Known rows, with every step that occurs:
kotob, fifo, fuzera: [ 0.99  1.04  3.57  4.76 -2.55 -4.83 -0.30  3.90 -2.58 -2.07 -3.51 -1.34
  3.81 -0.83  2.06  3.14  3.07  0.15  0.06 -1.16  1.49 -0.09  1.15 -0.98]
nimu, notik, derid, rifat, fuzera, fifo, kotob: [-0.51 -2.27  6.52  3.90 -0.14 -3.83  1.20 -0.27  3.75  2.33 -6.04 -0.45
  8.20 -7.11  5.30  5.50  2.00 -4.32  0.28  3.54 -2.11  5.26  3.03 -2.29]
dosak, nimu, notik: [ 2.75 -0.71  0.09  1.08  2.68 -0.33  1.92 -0.06 -1.96  1.99  0.61  1.80
 -2.87  0.74 -1.42  0.09  1.57  0.27  0.06  0.52 -2.96  1.39  0.58 -2.48]
notik, derid, rifat, fuzera, fifo, kotob: [-1.53 -2.06  7.21  4.18 -1.71 -3.40 -0.81 -1.28  3.98  1.28 -5.31 -1.02
  8.15 -8.34  5.23  3.55  1.35 -3.24  0.27  3.04  0.35  2.64  2.52 -1.13]
rifat, derid: [ 0.43 -0.23  0.29 -3.02  0.98 -0.42 -0.40 -0.62 -0.10  1.92  2.25 -2.99
  2.44  1.08 -0.49  0.48 -0.11 -1.38 -0.25 -1.59 -0.58  1.48 -0.57  0.01]
nimu, notik, derid, rifat, fuzera, fifo: [-2.49 -2.70  4.73  3.27  1.05 -2.31  3.23  0.11  2.99  2.97 -2.42  0.77
  8.60 -5.91  3.96  5.76  1.80 -3.74 -1.28  5.40 -2.42  7.33  1.38 -3.85]
kotob, fifo: [ 0.79  0.78  1.57  1.92 -2.34 -3.55 -0.76  1.00 -2.90 -1.54 -0.78 -1.41
  0.79 -0.47 -0.08  2.16  1.53  0.10 -0.53 -1.47  0.05  1.10  1.92 -0.20]
rifat, fuzera, fifo, kotob: [-2.79 -0.66  5.01  2.71 -3.64 -3.24 -0.57  1.42  1.02  1.96 -4.26 -0.95
  3.50 -3.09  4.82  1.59  2.72 -0.99 -0.23 -1.15 -0.09 -1.02  1.58  2.55]
notik, nimu, dosak, suvofo: [-1.76 -4.32 -4.78 -0.48  3.76  3.90  0.61 -3.15  2.07  2.35  0.31  1.55
 -6.56  0.14 -3.16 -1.17 -0.21  7.27 -0.28  2.56  0.98 -1.57  2.23  1.93]
fifo, kotob, rifat: [ 1.86  0.40  2.67  3.48 -2.99 -2.36 -3.07  0.04 -0.69 -0.38 -6.45 -3.20
  1.41 -3.28  3.02  1.43  0.99  0.04  2.07 -1.32  0.64 -2.04  0.57  3.09]
kotob, rifat: [-0.15  0.40  0.70  2.81 -1.32 -0.79 -0.71  0.51 -1.38  0.42 -2.89 -2.02
  1.70 -1.98  1.66  2.05  0.71  0.76  0.72 -0.01  0.21  0.10 -1.02  1.45]
fifo, derid: [ 2.77 -2.99  0.41 -1.12  0.51 -1.23  0.30  0.23  0.89 -1.38  0.00 -2.49
  3.09  1.90  1.41 -0.87  0.50 -1.96 -0.49 -1.53 -0.35  2.08  2.98  0.21]
fuzera, fifo: [-2.12 -0.05  2.40 -0.26 -1.42  0.16  1.01 -0.34 -1.01 -0.28 -0.35  0.37
  1.76 -0.80  0.97  2.85  1.76 -1.14  0.15 -0.89 -1.89  0.53  2.20 -0.55]
kotob, rifat, fuzera, fifo, derid, notik: [-0.79 -1.97  1.25  5.43 -0.96 -2.52  0.45  1.84  0.52  4.60 -5.82 -5.48
  8.20 -0.40  7.41  4.90  4.17 -3.20 -0.35  0.55 -0.81  3.67 -0.09  2.56]
kotob, rifat, derid, dosak, nimu: [ 3.04 -1.39  1.95  1.89 -0.25 -0.32 -2.28 -2.40 -3.11  4.49 -0.12 -4.30
  0.40 -1.80  0.83  1.76  2.02  2.65  0.52 -0.29 -0.73  1.97 -3.15 -1.14]
dosak, nimu, notik, derid: [ 4.40 -0.46  0.07  1.55  4.49 -0.86  3.07 -1.95 -0.40  0.71  0.21  2.31
 -0.53 -2.05 -0.74 -0.18 -0.30 -1.86 -0.24  3.47 -2.59  3.65  3.13 -4.56]
fifo, kotob: [ 2.04  0.28  1.85  0.54 -1.36 -1.81 -2.33 -0.22  0.70 -0.51 -3.61 -1.25
 -0.41 -1.24  1.49 -0.58  0.27 -0.63  1.38 -1.61  0.34 -2.07  1.76  1.58]
rifat, derid, dosak, suvofo: [ 0.16 -2.21 -0.47 -0.20 -0.17  2.43 -2.04 -1.94  0.93  4.30  3.02 -3.50
 -1.98  0.99 -0.48  1.10 -0.66  2.97  0.30 -1.47 -1.48  0.43 -0.90 -0.39]
fuzera, fifo, derid: [ 0.83 -3.23  2.93 -1.37 -0.88 -1.43  1.26 -0.04 -0.24 -1.56 -0.42 -2.18
  4.90  1.12  2.43  2.02  2.27 -3.05 -0.35 -2.25 -2.27  2.56  5.36 -0.27]
rifat, fuzera, fifo: [-4.85 -0.65  2.94  2.16 -2.28 -1.47  1.71  1.65  0.38  2.60 -0.74  0.43
  3.87 -1.90  3.38  2.33  2.38 -0.29 -1.52  0.64 -0.50  1.02 -0.29  0.86]
fuzera, fifo, derid, notik, nimu: [ 0.88 -2.48 -1.81 -1.29  4.82  1.92  0.61 -0.78  2.10  3.00 -2.99 -3.43
  2.04  0.90  4.86  2.16  2.33 -3.07  0.92  1.70 -0.68  4.29  3.56 -1.18]
fifo, derid, rifat: [ 2.53 -4.57  2.55 -0.10  0.74 -0.62 -1.45 -0.72  2.18 -1.01 -0.65 -3.27
  5.15 -0.19  1.16  1.06  1.08 -2.23  0.18 -0.40 -0.05  3.42  1.32 -1.23]

Rows:
[ 2.57  0.27  3.07  0.51 -1.80 -2.77 -3.38 -0.41 -0.83  1.86 -4.20 -6.44
  3.82 -2.05  2.72  1.93  1.12 -1.39  1.78 -2.98 -0.23 -0.41  0.09  3.20] | fifo, kotob, rifat, derid
[ 3.32 -1.91  0.45  1.80  1.43  0.67  0.69 -1.31 -1.85  3.38 -0.39  1.44
 -3.72  0.39  0.00  1.36  2.07  2.47  0.05  2.00 -2.58  2.80 -1.19 -3.86] | derid, dosak, nimu, notik
[-0.41  0.35  4.91  3.18 -4.43 -2.41 -2.06 -0.21 -1.64 -0.56 -6.79 -2.89
  3.26 -3.83  3.98  4.28  2.82 -1.04  2.41 -2.45 -1.31 -1.43  2.94  2.73] | fuzera, fifo, kotob, rifat
[ 1.46 -1.54  2.00  1.53  1.87 -0.13 -0.45 -2.49  2.82 -0.89 -0.89 -0.18
  4.47 -4.95  0.31  1.81 -1.37 -2.52  0.25  3.94  0.47  3.67  0.87 -3.51] | notik, derid, rifat
[ 0.60 -1.78 -1.09 -0.50  2.30  0.12 -2.30 -3.90  0.33  6.30 -7.48 -5.65
  2.24 -1.71  3.35  6.09  4.42  0.55  2.06  1.24 -0.38  1.33  1.36  3.31] | fuzera, fifo, kotob, rifat, derid, notik, nimu, dosak
[ 3.74 -1.65  5.66  2.35 -1.72 -2.20 -1.76 -2.09 -3.29  4.67 -4.67 -4.47
  1.81 -2.59  3.64  6.00  4.92 -0.07  2.27 -1.82 -4.68  2.98  1.23 -1.33] | fuzera, fifo, kotob, rifat, derid, dosak, nimu, notik
[-0.60 -0.10  3.18  5.47 -3.60 -4.00 -2.27  2.25  0.50  2.69 -6.95 -3.29
  3.56 -4.32  5.48  0.87  1.71  1.00  0.29 -0.15  2.09 -1.45 -1.72  4.44] | fifo, kotob, rifat, fuzera
[ 1.91 -5.18  4.47  5.75 -1.64 -2.87  1.97  1.03 -2.17  4.75 -4.07 -2.67
  5.31 -1.57  6.45  4.40  5.74  0.94 -1.12  1.53 -3.01  6.06  0.80 -1.32] | kotob, rifat, fuzera, fifo, derid, dosak, nimu, notik
[ 0.69  0.29 -4.28 -2.96  6.60  2.81 -1.02 -1.18  2.25  6.65 -0.26 -4.17
 -0.49  0.68  2.08  0.85 -0.12 -1.64  0.75  2.31  1.24  3.41 -2.03 -0.88] | rifat, derid, notik, nimu
[-0.96 -4.63  4.45  4.54 -4.13 -2.77  0.11  1.18 -0.39  2.77 -4.56 -4.58
  7.89 -2.18  7.97  4.40  4.15  0.49 -1.34  1.05 -0.25  4.72  0.44  1.11] | kotob, rifat, fuzera, fifo, derid, dosak
[ 1.44  1.45 -1.93  1.51  1.61 -0.07 -2.18 -0.40 -0.57  5.56 -2.52 -6.34
  3.52  0.41  2.42  4.09  1.22 -2.45  1.30 -0.06 -0.74  2.04 -3.51  1.52] | kotob, rifat, derid, notik
[-1.53 -2.88 -0.29  3.52  2.67 -0.34  0.88  1.88  1.88  6.16 -6.63 -5.56
  5.80 -2.19  8.79  3.53  3.53 -1.51 -0.41  3.27  1.32  4.97  0.12  1.80] | kotob, rifat, fuzera, fifo, derid, notik, nimu
[-3.11 -1.96  7.16  3.66 -3.53 -2.48 -2.30  0.68  2.51  2.39 -5.09 -1.60
  5.63 -5.51  4.48  3.74  3.07 -1.10  0.57  0.00  0.15  0.35 -0.22  1.03] | derid, rifat, fuzera, fifo, kotob
[-0.65 -2.94  5.27  4.65  2.60 -2.00  3.16 -1.15  1.36  3.83 -1.25  1.98
  5.55 -6.23  2.06  3.78  2.58 -2.34 -1.15  5.17 -2.82  6.16  1.34 -4.97] | dosak, nimu, notik, derid, rifat, fuzera, fifo
[ 3.02 -1.50 -3.59 -0.47  3.68  0.18 -3.46 -3.73  1.19  6.48 -6.95 -6.10
  0.35 -1.26  2.37  3.21  2.65  1.86  1.94  2.40  1.41  1.12 -0.85  4.08] | fifo, kotob, rifat, derid, notik, nimu, dosak
[ 1.05 -2.03 -6.23 -3.78  6.51  2.40 -0.27 -3.75  1.93  6.76 -0.77 -2.77
 -1.01  1.97 -0.67  1.67  1.65  1.72 -0.24  3.73  0.92  2.94 -1.69  1.03] | rifat, derid, notik, nimu, dosak
[-5.08 -2.19  5.18  2.89 -2.02 -1.00  0.18  0.73  1.78  2.95 -1.46 -0.35
  6.26 -4.17  2.69  4.01  2.82 -0.65 -0.87  1.59 -0.20  2.27 -1.76 -0.57] | derid, rifat, fuzera, fifo
[ 3.40 -1.67 -0.08  1.19  1.93 -0.54  1.79 -2.07  1.22  1.36 -1.53  0.67
  1.71 -2.05  2.50  3.12 -0.42 -0.90 -0.11  5.29 -1.78  6.61  1.29 -5.17] | nimu, notik, derid, dosak
[-0.69 -2.71 -7.62  1.03  5.65  4.82 -0.31 -3.56  2.70  5.57 -1.45  0.24
 -7.27  1.82 -1.94  0.70  0.39  5.58  0.66  3.63  0.69 -1.16  0.34  1.81] | derid, notik, nimu, dosak, suvofo
[-1.91 -3.54  3.41  0.75 -1.50 -2.78  2.17  1.91  1.12  1.10 -0.76 -2.05
  7.21  0.12  4.77  1.31  3.13 -2.13 -1.93 -0.66 -0.99  3.17  3.04  1.11] | rifat, fuzera, fifo, derid
[ 3.44 -4.97 -6.11 -2.18  6.09  1.66  0.21 -3.07  2.71  3.36 -3.15 -2.32
 -0.16  2.94  1.03  0.52  2.29  1.24 -0.49  3.88  1.09  3.42  1.93  0.98] | fifo, derid, notik, nimu, dosak
[ 4.12 -2.30  2.21  2.73  4.54 -0.43  1.58 -2.84  0.97  1.22 -0.48  1.54
  1.64 -4.16 -1.20  2.00  0.18 -2.14  0.37  4.59 -2.49  5.08  1.54 -5.77] | dosak, nimu, notik, derid, rifat
[-0.33 -2.22 -0.69  2.76 -1.13  2.98 -1.63 -1.33  0.88  2.31  0.64 -0.54
 -4.62  0.09 -0.29  0.59 -0.70  4.68  0.68 -0.07 -0.58 -1.03 -0.32 -0.68] | derid, dosak, suvofo
[-0.43 -2.73 -2.24  1.49  2.38  2.02 -2.75 -4.36  1.23  7.21 -6.11 -5.62
 -1.45 -1.33  1.59  5.44  3.14  3.03  2.80  0.15 -1.27 -1.12  2.67  4.50] | fuzera, fifo, kotob, rifat, derid, notik, nimu, dosak, suvofo
